Each row was made from one walk, in order. Every step used is in the known rows, and no mark comes twice. Write each row's walk.
Known rows:
N-Q-S-W-E: [-30.8 -12.0 -13.2  16.8  10.7  14.4  27.6   9.5 -19.3 -10.1 -19.9 -11.9
  16.7  30.3  14.7  64.1 -22.4 -14.0 -58.1 -14.7 -74.5  -0.2   3.7]
E-W-S-N: [-47.3 -11.1  19.9  24.6  20.5  23.8  -2.4  24.4 -28.5 -10.9 -14.7 -15.6
  -7.6  42.1  -6.0  31.3  15.3  10.7 -35.4 -26.6 -38.9  21.2   3.7]
B-V-E: [-21.4   9.3  46.1  -8.8  -5.9  -7.1  17.9   6.7  21.8  14.9   5.0   6.6
   6.2   1.0   4.4  26.8 -19.7 -22.0  -5.4   8.4  10.7  -3.4   0.9]
N-Q-S-W-E-B: [-22.7  -4.2 -11.2  21.1  18.7  13.4  23.8  25.8 -11.9  -3.7 -11.5 -20.1
  11.7  37.2   8.0  69.3 -19.8   3.7 -60.7  -9.9 -70.8   4.9   8.1]
Q-S-W-E-B: [-17.0  17.4  11.4  14.1  25.7  28.0  20.7  32.2  -5.8   3.5  -9.7   1.7
  26.5  34.4  19.0  57.6 -13.4  22.9 -55.5 -20.4 -71.3   5.9   6.2]
V-B-E-W: [-20.7   9.2  20.7  20.2   8.1   1.4   9.1   9.5  11.6   4.5   2.5  -6.7
  10.9  -0.9  14.1  24.5 -20.1   1.8  -1.5  -0.3   3.7  30.1  12.1]
V-B-E: [-18.6  19.0  23.0   9.1  -2.3  -5.0   4.7  13.0   5.3  16.8  11.8  -0.9
  16.0  -2.8  11.8  25.5 -33.7   5.3  -1.4  -8.7  17.2  21.9   0.8]
V-B-E-S-Q: [-27.2  -8.2   9.9  21.1   8.2 -17.3   5.8  34.3  -5.2  12.7  14.8 -22.3
  15.3   9.5  20.3  29.2 -14.1   9.5   5.5 -10.2  11.8  37.7  16.4]
S-W-E-B-V: [-15.3  22.6  43.8 -19.0  19.4  33.6   8.5  45.5  19.1   8.0  -8.5   6.0
  18.3  26.5  11.2  73.8 -16.2  29.8 -26.1  -9.8 -20.7  -0.8  -0.6]
E-S-N: [-45.8 -18.5  10.2  23.6  10.9   0.1  -0.6  42.8  -9.1   7.1  -3.3  -6.7
  -2.4  33.4  -3.4  33.5   8.0  -5.4  -6.3 -25.8 -29.5  16.4  13.1]
B-V-E-S-Q: [-28.3 -18.1  30.9   2.6   5.4 -19.6  20.7  26.1  12.4   9.8   8.1 -14.2
   4.1  13.8  14.9  29.8   0.3 -16.8   0.3   5.1   4.6  10.6  17.5]
Q-S: [-29.5   8.6   3.7  21.3   4.1  -0.1  14.8  -1.2  -9.7   2.8  -7.5   4.2
   9.4   6.3   4.9  26.2  -8.3 -13.5 -42.1 -23.1 -38.5   6.0   1.9]
N-Q-S-W: [-22.4 -21.3 -19.2  15.2   3.0  -4.4  28.3  -0.9 -27.7 -15.4 -19.6 -16.9
  13.3  22.9   4.6  51.8 -18.4 -23.6 -53.3  -7.8 -61.1  -5.8   5.2]
B-V-E-W-S-Q-N: [-25.8 -18.4  34.4  16.7   7.7  -0.6  26.7   3.0 -17.5  -7.5 -10.8 -34.0
 -19.1  26.8   2.6  28.5   9.2  -6.0 -35.3 -13.2 -20.7  10.4  11.2]
W-S: [-36.2  15.5  22.2   3.2  10.0  14.3 -14.4  21.2 -23.6   9.7   6.1   8.4
   2.1  17.1  -4.0  26.9  -2.8  10.9 -38.4 -19.8 -10.0  24.1  -8.9]
N-Q: [-35.9  -8.7  -7.3  10.8  -4.2 -10.4   9.7   3.2  -6.4   7.6  -5.1 -11.5
  -8.2   5.1 -10.8  48.0 -23.0 -23.3 -18.4  -6.5 -15.9   9.6  -1.0]
B-E-W-S: [-31.5  12.7  25.2  11.8  15.4  22.4  -8.1  22.1  -0.8 -12.1   1.3   0.0
  17.6  17.3  -7.8  28.4   1.8  -8.3 -34.4   6.0 -11.6  22.1   6.5]
V-B-E-S-N-Q: [-32.0 -23.1   0.3  29.8   2.0 -16.2   7.0  37.9  -8.8   3.7   7.3 -32.9
   2.5  27.7   5.7  34.8 -20.4 -10.8  -5.7  -7.8  -1.6  22.8  15.6]
E-B: [-18.2  23.0  19.0   8.8  11.3   1.6   1.5  32.0  12.1  27.6   8.5  -2.2
  -5.2  11.0 -12.4  43.3 -11.6  20.6 -11.5 -12.8  -6.0  20.2   3.6]
Q-N: [-25.4   5.1   9.6  24.0  -8.3   1.6  16.1  -6.3 -14.2  12.7 -15.6  -3.6
 -19.0   6.5 -12.2  32.5 -11.7  -9.5 -24.1 -41.6 -31.2   7.1  -1.9]
V-B: [-25.9  11.4  18.8  14.7   1.1  -9.2   3.6   6.4  -4.9  25.3   4.7   1.0
  -1.7  -2.5  16.4  25.7 -26.7  17.6  -1.5 -23.2   7.5  28.8  -1.9]

Write each row's walk:
[-28.1  14.4  23.3  -9.8  18.1  34.5  10.4  27.2  -4.3   8.5 -13.7  20.9
  28.1  23.6  21.1  64.1 -22.8  18.8 -22.4 -18.2 -46.9   6.0  -5.2]
S-W-E
[-32.5 -12.5  -0.7  22.3  -3.9  -7.7  28.0  -0.5 -34.0  11.9 -18.1 -30.6
 -20.3  16.8  -3.7  44.9  -7.1   7.5 -16.2 -52.5 -30.0  10.5   1.0]
S-Q-N
[-21.9   6.1  18.5  20.4   7.9 -11.2  -2.7  31.5  11.6  13.8  18.0  -1.7
  17.3   3.0  14.9  19.8 -18.7  -2.0   1.5  -0.7  12.9  36.2  14.6]
V-B-E-S
[-12.2  16.2  21.7  16.7  12.3  -6.8  19.6  28.6  12.9  35.2  21.1   2.2
   4.4  17.4  -1.2  27.1 -26.8  10.1  -5.2   9.0 -17.0  24.0   8.7]
V-E-B
[-34.6 -19.2   9.1  31.1   8.7   2.5   6.0  24.7 -26.3 -11.4  -1.9 -43.3
  -0.5  36.0   1.6  33.0 -14.0   3.4 -29.6  -9.4 -11.2  27.0   8.5]
V-B-E-W-S-N-Q
[-30.1  36.0  49.5  -4.6  13.0  25.0  -1.5  42.0  40.0  23.5   3.9   2.4
  -2.8  11.4  -1.1  62.4 -12.3  22.1 -22.3 -17.0  -1.6  11.0  -3.3]
W-E-B-V
[-26.7  -3.1  17.4  22.4  15.3   1.1  25.6   2.6   8.8  12.6   2.6   7.8
   7.7  12.4  10.0  20.0 -13.4 -14.9  -2.7  14.1 -37.1  26.8  14.6]
V-E-W
[-13.4 -11.1  38.6  -8.0  10.7  -6.5  17.0  28.5  14.5   2.0   2.4   6.8
  21.3  16.9  15.6  30.7  -4.6 -20.5  -7.5  22.4  -8.6   0.9  16.6]
B-V-E-S-W
[-33.7 -22.1   5.4  22.5  15.3 -18.6  22.3  29.9  -8.3  21.1  17.0 -10.2
   9.7  23.6  16.7  23.8  -6.4  -4.1   5.9   1.2 -26.9  33.1  21.0]
V-E-S-Q
[-17.7  23.3  24.7  -3.8  26.2  33.8   9.3  46.3   4.5  17.7  -4.7  11.1
  22.4  32.5  13.6  70.8 -21.1  36.8 -23.2 -12.9 -43.7  12.5  -0.2]
S-W-E-B
[-50.4 -27.4   2.1  28.5  16.6  14.1   2.3  20.3 -35.3 -17.5 -16.7 -32.7
 -14.9  47.2 -10.6  40.7  10.5  -2.9 -42.2 -19.0 -42.3  20.2   5.4]
E-W-S-N-Q
[-35.3  -0.9  16.3  13.5  15.8  15.3   2.3  24.5 -16.7 -13.8  -1.5 -19.1
  15.4  23.6  -2.1  36.9   4.9   3.2 -29.1  -4.2 -13.3  24.1   7.8]
B-E-W-S-Q
[-23.8 -22.1  27.3  16.4  -0.2 -21.2  28.7  16.4   0.6   7.9  -1.6 -26.1
 -12.6  17.9   5.8  27.6   4.1 -19.6 -10.8 -12.5 -11.5   8.8  17.9]
B-V-E-S-Q-N
[-31.4 -13.2  39.6   2.9  12.3   1.6  17.9  14.2  -7.0  -5.4  -0.5 -22.8
  -1.3  21.1  10.0  29.0   6.9  -2.8 -25.1   3.0  -4.4  15.0  10.7]
B-V-E-W-S-Q
[-24.1  11.1  25.8  22.0  14.4   6.9  -4.3  19.4  -6.7  -0.9   8.6 -10.4
  11.4  12.4  10.9  19.4 -11.9  12.0 -24.9  -0.7   4.3  39.4   7.4]
V-B-E-W-S
[-45.5  -2.1  23.2  10.3   8.9  19.0  -9.2  33.4 -41.0   4.3  -4.8  -9.6
  -5.6  44.6  -9.3  32.8   0.3  17.2 -38.8 -37.2 -19.9   8.9 -10.8]
W-S-N
[-28.3  -3.7  17.5  22.9  16.5   1.5   4.5  20.7 -22.3  -2.4   6.5 -30.2
   9.4  18.9  17.5  27.5  -8.0  24.9 -19.2 -12.5   1.1  41.0   9.3]
V-B-E-W-S-Q
[-29.5  -6.3  11.7  27.4  11.0  14.9  13.4  14.1 -27.2 -15.9 -10.2 -31.8
  -0.9  28.6 -10.7  35.2   7.3  -0.2 -38.8 -21.5 -29.1  20.5  10.2]
B-E-W-S-Q-N
[-36.0  -7.8   7.7  22.9   5.4   3.9   7.9  12.3 -54.6   4.9  -7.9 -29.7
 -18.0  30.8  -7.2  35.7   3.4  22.4 -45.9 -51.9 -29.6  21.1  -4.5]
W-S-Q-N
[-37.6 -28.0  31.7  12.4   4.6   2.6  18.0  17.6 -10.5 -15.3  -9.6 -33.6
 -12.7  40.1  -5.9  33.9   0.1 -22.7 -36.3   6.5 -18.4   1.9   8.5]
B-V-E-W-S-N-Q
[-38.6   3.1  19.2  18.3  23.0  18.4  -9.0  13.0 -14.6  -5.7  -5.6   1.5
  -2.7  18.6  -1.3  26.4  12.8   5.4 -36.3  -8.5 -27.9  33.7   5.3]
E-W-S
[-37.2 -22.7  14.8  26.6  12.4  -6.6  19.9  37.8  -6.5  18.5  10.8  -2.2
   5.6  39.2   6.7  19.2  -7.1 -13.2   1.9  -3.2 -36.3  18.8  18.3]
V-E-S-N
[-49.2  -7.6   7.2  33.2  17.5  12.6  12.8  33.5  -8.6  15.9  -5.6 -14.9
  -9.4  28.8  13.0  53.8   3.2  12.1 -19.8 -46.3 -51.5  32.4  12.9]
W-E-S-Q-N
[-28.3  11.6  20.1  11.2   7.8  13.9   7.5  12.0  20.0  -6.2  -4.0   4.0
  19.2   3.7  -6.0  34.3  -7.7 -21.9  -7.9   8.3 -10.9  13.2  10.7]
B-E-W
[-14.9  24.0  40.9  -7.2   2.1  -1.0  -0.9  31.5  29.9  16.1   2.8  -8.1
  -9.6   2.7 -14.4  48.1  -5.8   9.4 -15.8  -6.3  20.7   3.2   0.5]
E-B-V
[-40.9 -15.6   8.1  21.8   9.4  16.6   1.9  27.9 -19.7 -22.1  -9.8 -32.2
   5.8  42.2 -17.5  41.6  -0.2 -18.1 -41.0  -1.0 -27.7  10.1   8.0]
B-E-W-S-N-Q
[-39.0  -8.9   4.2  27.5   1.4   8.7  22.0  11.4 -24.2  -3.0 -18.5 -12.9
   2.5  31.4   1.1  32.6  -5.7  -6.3 -41.8 -43.2 -51.3  -7.8   0.0]
Q-S-N
